In the rows, zero is written as 128.
Known rows, with every step that occurs:
sofi mitut: [144 130 133 121 139 126 118 146 149 126 103 131 155 129 132 143 114 122
 102 132 114 111 111 136 146 112 108 118 133 135 154 145 129 138 121 115
 124 141 128 128  98]
dovol sofi mitut: [120 137 163 151 138 115 110 118 145  96  85 124 183 156 118 151  92 137
 116 151 104 117 105 124 113 113 139 115 124 130 149 137 138 126 139 134
 158 140 113 141 100]
podubi dovol sofi vele: [125 152 149 153 143 121 103  66 146 110 132 122 126 174 132  92  87 166
 118 160 117 132 103 121  64 154 134 122 125 137 135 104  92  81 124 114
 176 156 154 132 112]
gane mitut vone: [122 109 130 125 106 133 142 114 158 123 151 101 130 142 123 136 126 149
 134 164 105 120 165 135 123 114 128 134 149 157 127 122 120 144 136 129
 117 165 116 124  88]
vone mitut: [127 116 144 120 103 140 110 143 161 130 132 152 143 137 128 111 129 137
 120 153 119 139 124 124 128 108 136 135 131 145 158 131 135 109 143 118
 133 149 129 130  89]
vone mitut podubi: [140 124 152 123 114 125 125 133 133 122 147 167 107 117 144 115 144 154
 137 153 100  97 103 118 137 111 149 145 129 143 138 114 134 119 139 128
 167 167 132 138  90]
vone mitut sutisol: [106 147 122 106 111 124 109 131 163 151 107 157 113 122 124 127 130 145
 155 130 104 127 160 117 138  96 136 144 120 148 156 137 145 141 136 127
 155 162 131 143  76]
koli sutisol: [120 115 105 143 122 124 117 145 141 100 119 135 118 157 133 125 126 157
 137 121 110 118 128 115 122 130 106 104 114 128 132 138 129 137 146 102
 116 121 127 127 145]
pirid furamid: [129 126 142 118  91 130 125 152 126 117 147 100 103 157 135 156 137 121
 126 129 145 131 132 133 140 128 124 134 119 120 110 133 154 134 135 139
 142 140 149 126 139]
sutisol mitut furamid: [137 143 116 109  81 131 119 146 127 118  82 133 160 137 137 157 145 142
 138 182 151  96 126 120 145 103 149 179 127 149 138 132 137 139 114 143
 168 151 136 146 102]
kega sutisol: [101 105 138 117 121 142 129 131 139 136 134 129 136 118 104 133 127 137
 125 130 108 107 135 112 125 114 125  97 122 136 116 117 124 156 131 118
 170 141 102 123 146]
podubi mitut vone: [ 90 161 131 156 143 117 145 114 153 113 117  92 112 131 122 153 111 181
 143 153  87  77 149 161 149 140 101 106 146 153 120 135 138 148 116  98
 126 134 145 168 100]
mitut podubi dovol sofi koli: [150 147 181 182 142  81 140  48 145  63 148 147 104 169 137 154 106 179
 128 171  82  70 104 121  82 159 146 140 135 122 141  82 128 125 157 136
 200 148 122 155 129]
dovol podubi mitut vone: [ 76 152 125 164 155  99 149  77 109  89 103  95 108 135 138 146  72 160
 153 141 100  76 138 151 136 150 134 109 143 160 131 133 147 147 120  95
 139 126 160 166 109]
sofi koli sutisol mitut: [190 114 123 146  99 124 103 135 161  78 100 159 148 179 139 173 117 181
 126 182 109  85 116  95 102  93 106 131 118 126 142 132 155 139 145 102
 139 158 118 137 113]
pirid furamid mitut: [123 128 145 135  70 115  83 174 144  92 140  93  91 144 125 180 133 119
 130 119 146 119 113 148 139 146 140 149  95 105 131 140 154 124 143 138
 158 142 157 131 144]
mitut podubi: [142 130 131 126 139 122 143 119 109 130 146 144  99 111 151 125 142 145
 147 132 106  86 109 126 141 128 139 142 132 135 106 114 127 135 130 133
 163 144 130 139 137]
koli sutisol mitut: [144 109  97 133 105 127 103 142 132  92  97 176 140 160 144 137 129 173
 136 153 116  99 101 106 113  97 121 133 120 131 133 135 144 135 146 101
 130 156 131 125 116]
mitut sutisol koli: [132 150 110 129 118  83 155 112 134 145  86 165 125 132 119 142 150 169
 192 133 107 116 146 109 146 127 146 152 130 119 148 144 152 134 136 122
 141 148 150 142 106]
kega sutisol mitut podubi: [139 100 140 100 117 131 126 122 111 127 135 181 127  97 140 136 134 174
 146 161  97  45  89 101 126  80 158 141 128 156 105  97 137 166 134 124
 224 183 108 142 128]
pirid furamid mitut vone: [113 135 145 141  86 110 107 156 140  94 146  66 100 162 118 177 120 141
 147 140 124  98 149 153 132 139 136 132 113 126 115 152 177 126 126 122
 146 156 167 146 136]
sutisol mitut: [147 119 121 111 109 131 113 126 121 119 109 160 149 130 144 138 126 143
 130 156 135 110 105 116 119  96 138 161 129 136 137 127 143 128 126 125
 148 155 127 132  98]
gane mitut furamid: [129 128 117 115  65 145 124 152 163 116 130 109 134 134 124 152 160 116
 125 167 138 120 151 127 149 124 133 167 131 149 141 120  95 152 133 165
 155 146 113 131  98]
podubi dovol sofi pirid: [ 82 158 155 178 147  80 105  90 143  89 104 137 106 142  94 133  75 164
 128 138 107 113 118 116  77 137 139 138 136 118 168 102 105 110 175 122
 164 108 156 127 108]
pirid furamid mitut podubi: [142 124 153 129  80 103  95 166 120  92 161 120  63 130 145 172 143 131
 149 125 126  82  93 141 150 153 155 161  99 111 103 122 152 132 141 142
 195 155 161 143 148]
dovol podubi mitut: [ 89 145 126 160 138 102 126  95 116  86 103 128 106 115 145 144  89 136
 136 122 127  85 104 146 139 158 138 124 128 141 139 125 120 139 133 119
 145 114 148 154 119]
kega sutisol koli: [125  97 137 130 112 109 148 128 141 125 114 155 150 132 100 134 145 158
 155 150 109 103 118  92 130 125 135 109 132 130 136 120 139 138 144 108
 164 151 127 124 132]
furamid mitut podubi dovol sofi: [101 141 168 184 121  68  86  80 134  53 148 148  81 133 131 145 108 172
 149 141  99  75  72 152  88 178 177 162 105 114 145  96 119 110 156 125
 213 151 142 155 141]
furamid mitut sutisol koli: [133 141 112 135  96  68 107 136 152 117  90 157 103 129 105 165 140 164
 192 125 117 101 120 122 141 139 153 162 101 111 161 152 148 123 138 111
 162 147 152 148 107]
kega sutisol mitut vone: [111 102 130 111 122 147 142 111 130 125 119 134 164 134 106 142 112 177
 144 177 100  70 150 109 115  76 136 115 145 164 112 123 160 161 122 103
 182 189 111 146 110]
dovol sofi vele: [137 143 156 133 127 148 100  91 137 125 115 112 159 172 123 103  93 156
 124 165 116 142 112 111  76 130 140 112 118 139 111 125 116  90 118 131
 172 141 134 128 121]
koli sutisol mitut podubi dovol: [145 120 102 148 130  98 126 112 124  76 143 202  77 137 173 125 140 204
 141 156 101  56  75 118 114 129 134 169 127 136 137 103 118 139 149  87
 163 178 151 143 119]
koli sutisol mitut podubi dovol sofi: [118 129 132 176 125  92 107  74 124  49 128 197 101 161 161 125 116 222
 157 167  93  55  69 110  76 129 162 167 117 134 136  96 133 126 167 101
 201 175 134 154 126]
furamid mitut podubi dovol: [130 135 133 157 122  80 104 112 136  79 170 153  57  97 139 140 131 156
 139 126 111  70  76 156 121 172 146 162 113 128 148 100 103 121 138 102
 181 153 154 145 138]
pirid furamid mitut podubi dovol: [127 139 148 152  92  89 100 141 135  74 183 127  30 125 155 168 141 148
 132 123 124  74  87 155 139 180 147 176 107 116 129 102 131 123 147 126
 195 164 174 141 146]
kega sutisol mitut: [116 101 127 102 103 143 117 138 132 127 119 164 160 113 119 145 127 155
 126 161 122  87 113 103 112  76 140 131 125 148 119 112 142 161 133 119
 188 172 103 127 117]

Rows:
[ 80 152 173 185  87  67  63 135 156  55 121 106  70 165  91 186  77 154
 128 130 123 112 101 135  87 157 151 151 104 104 169 111 131 101 187 131
 195 123 189 128 126]
podubi dovol sofi pirid furamid mitut
[110 140 174 166 127  98 119  75 150  80 154 177 111 147 142 106 115 172
 130 169  86  94  86 126  91 139 171 159 131 143 163  92 123 104 161 126
 199 166 134 150  90]
vone mitut podubi dovol sofi
[ 94 156 131 126  86  86  68 183 151 123  97 107  43 121  93 209 102 146
 165  99 120 101 154 124 148 114 138 156  96 109 143 143 148 150 161 134
 187 132 184 133 120]
sofi pirid furamid mitut sutisol
[163 109 104 130 116 121 117 132 109  92 123 185 106 137 167 132 143 193
 159 158  98  59  84 105 124 101 138 157 117 142 114 126 144 144 142 103
 164 171 131 138 127]
koli sutisol mitut podubi
[100 143 163 158 139 100 101 111 124 109  82 128 139 149  87 145  74 155
 134 144 112 122 130 106  94 109 151 121 131 126 141 119 128 121 168 144
 162  97 141 126 110]
dovol sofi pirid
[106 142 160 174 147  88 139  63 115  85 150 152  96 143 145 115 113 171
 147 144  95  85  93 136  93 158 165 156 133 127 133  87 118 122 154 132
 193 149 126 145 139]
mitut podubi dovol sofi
[141 122 139 141 113 101  97 144 126 101 151 138  88 100 134 145 133 147
 148 130 112  79  87 139 136 146 160 149 102 123 126 122 127 128 133 129
 178 145 138 142 140]
furamid mitut podubi
[135 134 157 142  90  93  79 185 117 103 138 118  41 114 118 194 118 147
 152 127 123  70 103 125 147 128 147 159 107 110 118 124 138 138 166 137
 197 138 191 121 135]
sofi pirid furamid mitut podubi
[148 129 143 187 108  91  99  66 173  28 104 172 143 211 132 165  92 209
 123 192  96  83  94 104  53 127 130 141 119 120 168 104 144 120 168 111
 170 165 120 153 110]
podubi dovol sofi koli sutisol mitut
[ 95 115 156 144 125 105 119  66 123  85 142 192 119 129 136 136 109 195
 140 171  84  44  77 115  76 111 173 154 126 143 123  67 130 148 157 126
 252 192 108 151 129]
kega sutisol mitut podubi dovol sofi
[121 150 146 158 101  65  89 162 135  80 161 132  11 111 126 182 112 160
 140 123 114  66  84 134 137 154 144 172 115 112 144 102 117 128 168 121
 199 144 207 121 134]
sofi pirid furamid mitut podubi dovol
[112 141 186 166  90  78  69 149 120  70 116 113  69 146 107 193  93 162
 159 145 108  75  90 115 112 130 175 158 103 110 121 120 155 122 186 155
 229 129 176 134 132]
dovol sofi pirid furamid mitut podubi
[119 108 131 116 128 115 131  99 127 110 161 195  98 100 145 129 134 182
 133 159 100  41  84 115 112 105 150 154 136 151 127  76 120 158 143 109
 223 199 119 137 123]
kega sutisol mitut podubi dovol
[ 78 167 141 153 156  85 120  80 175 100  82 151 127 146 124 154  92 168
 132 124  85  94 127 139 109 126 133 130 118 133 176 122 125 144 143 117
 180 164 121 156  81]
podubi dovol sofi mitut sutisol
[120 149 127 137  71  52  86 175 146 113  78 136  63 141  90 202 121 172
 197 123 119 102 136 102 149 121 145 165 104 100 158 154 162 128 167 121
 181 141 202 126 106]
sofi pirid furamid mitut sutisol koli
[102 151 166 189 132  54  73 106 133  58 124 152  62 119 102 156  79 181
 147 142  89  64  80 130  90 155 166 156 110 118 159  92 101 112 180 121
 217 128 166 136 121]
furamid mitut podubi dovol sofi pirid
[ 82 176 107 134 128 109 122 121 157 133  90 134  80 104 126 165 125 172
 167 113  97  82 142 159 154 134 111 127 119 136 133 136 122 170 127 118
 158 136 127 161 101]
podubi mitut sutisol
[136 130 125 118 128 129 137 108 119 125 110 128 163 141 137 135 114 168
 147 172 119  93 137 117 119  88 140 148 149 154 117 133 168 136 114 108
 136 172 139 147  92]
sutisol mitut vone
[129 131 125 120  98  95 131 128 166 143  88 184 138 146 116 127 146 177
 181 158 103 126 145 101 141 107 150 159 132 134 175 143 152 117 148 115
 148 170 153 146  63]
vone mitut sutisol koli
[113 133 133 146 123 109 110 129 144  99 128  90 121 134 106 148 108 150
 147 146 109  97 142 148 124 140 134 119 122 139 133 144 150 120 117 106
 132 139 146 148 125]
furamid mitut vone
[109 121 104 101  98 124 122 121 165 147 133 147 100 112 129 147 142 138
 149 119 110 130 160 127 134 105 134 158 123 139 143 117 103 168 145 145
 156 166 102 127  92]
gane mitut sutisol
[169 140 175 176 121  82 120  50 142  59 127 176 128 168 147 167 101 198
 131 202  95  57  80 112  73 126 161 175 141 124 144  77 136 123 157 133
 216 177 123 161  99]
sutisol mitut podubi dovol sofi koli
[ 99 155 149 139 144 107 117 103 152 116  61 139 154 146 118 159  98 156
 147 123  89 104 139 129 117 100 141 122 111 136 151 143 146 153 141 135
 180 152 106 154  89]
dovol sofi mitut sutisol
[161 121 154 172  92 114  84 100 154  47  81 154 175 213 126 171  99 199
 131 196 101  94 110  89  64  98 136 125 111 123 143 123 165 130 166 122
 165 153 105 151 111]
dovol sofi koli sutisol mitut
[ 68 167 109 145 144  92 129  82 114 111  79 141  83  95 136 155  90 149
 171 102 105  77 134 145 146 142 142 131 121 148 140 130 125 167 128 122
 173 128 143 161 113]
dovol podubi mitut sutisol
[123 134 143 141 125 104 126 113 149 109 173 180  81 118 154 104 136 159
 125 151  96  92  94 132 124 138 145 160 136 145 161  96 116 109 146 110
 171 175 147 141  92]
vone mitut podubi dovol
[105 166 137 163 138  53 145  75 169  95  61 177 147 163 116 148 111 194
 162 145  86 100 112 115 115 139 141 154 131 124 195 131 136 122 152 100
 175 171 147 160  74]
podubi dovol sofi mitut sutisol koli
[139 139 173 149 147 107 125 106 123  94 101 144 153 143 142 141 113 154
 128 156  83  77  85 121 121 119 150 129 126 137 128 121 136 140 137 136
 193 159 115 146 107]
dovol sofi mitut podubi
[146 140 161 207 136  81 122  61 156  38 137 152  93 191 138 152 106 212
 137 165  63  62 103 114  73 159 121 120 122 116 138  94 126 129 167 108
 189 146 123 148 144]
mitut podubi dovol sofi koli sutisol
[133 146 172 188 130  94 121  59 167  67 134 129 131 185 119 162  93 161
 109 164 100 112 120 124  70 158 130 129 128 110 162  96 131 114 153 131
 168 134 122 146 120]
podubi dovol sofi koli
[101 145 180 180  87  77  87 109 135  42 165 121  54 154 142 169 118 163
 144 137 111  75  76 153 105 176 172 171  99 108 130  98 144 108 165 136
 228 160 161 152 154]
pirid furamid mitut podubi dovol sofi
[109 130 161 167 126  77 107  89 148  89 146 159  71 124 118 142  99 181
 137 153  86  87 102 117  87 131 153 174 145 137 158  74  76 139 195 144
 202 152 134 119  88]
gane mitut podubi dovol sofi pirid
[190 123 122 165 121  91 119  98 150  59 138 187  87 163 165 158 127 221
 134 178  90  38  86 108  97 125 118 153 129 127 153  98 127 138 151  91
 174 181 143 152 119]
sofi koli sutisol mitut podubi dovol
[145 136 123 126 132 102 132  93 114 105 148 192  91 102 171 128 135 174
 136 158 116  60  76 128 119 122 151 187 141 136 133  92 120 135 137 113
 178 181 147 144 105]
sutisol mitut podubi dovol
[144 140 137 140 159  95 147 118 139 104 146 164  96 106 160 130 121 153
 111 135  93  64  83 151 144 142 123 142 131 137 156 104 103 141 129 101
 155 170 144 134 101]
sofi mitut podubi dovol
[126 141 152 203 124  88 112  74 182  43 121 133 123 213 117 154  94 190
 125 164  83 103 125 116  60 156 113 107 114 113 161 109 129 118 172 108
 150 133 122 143 141]
podubi dovol sofi koli sutisol
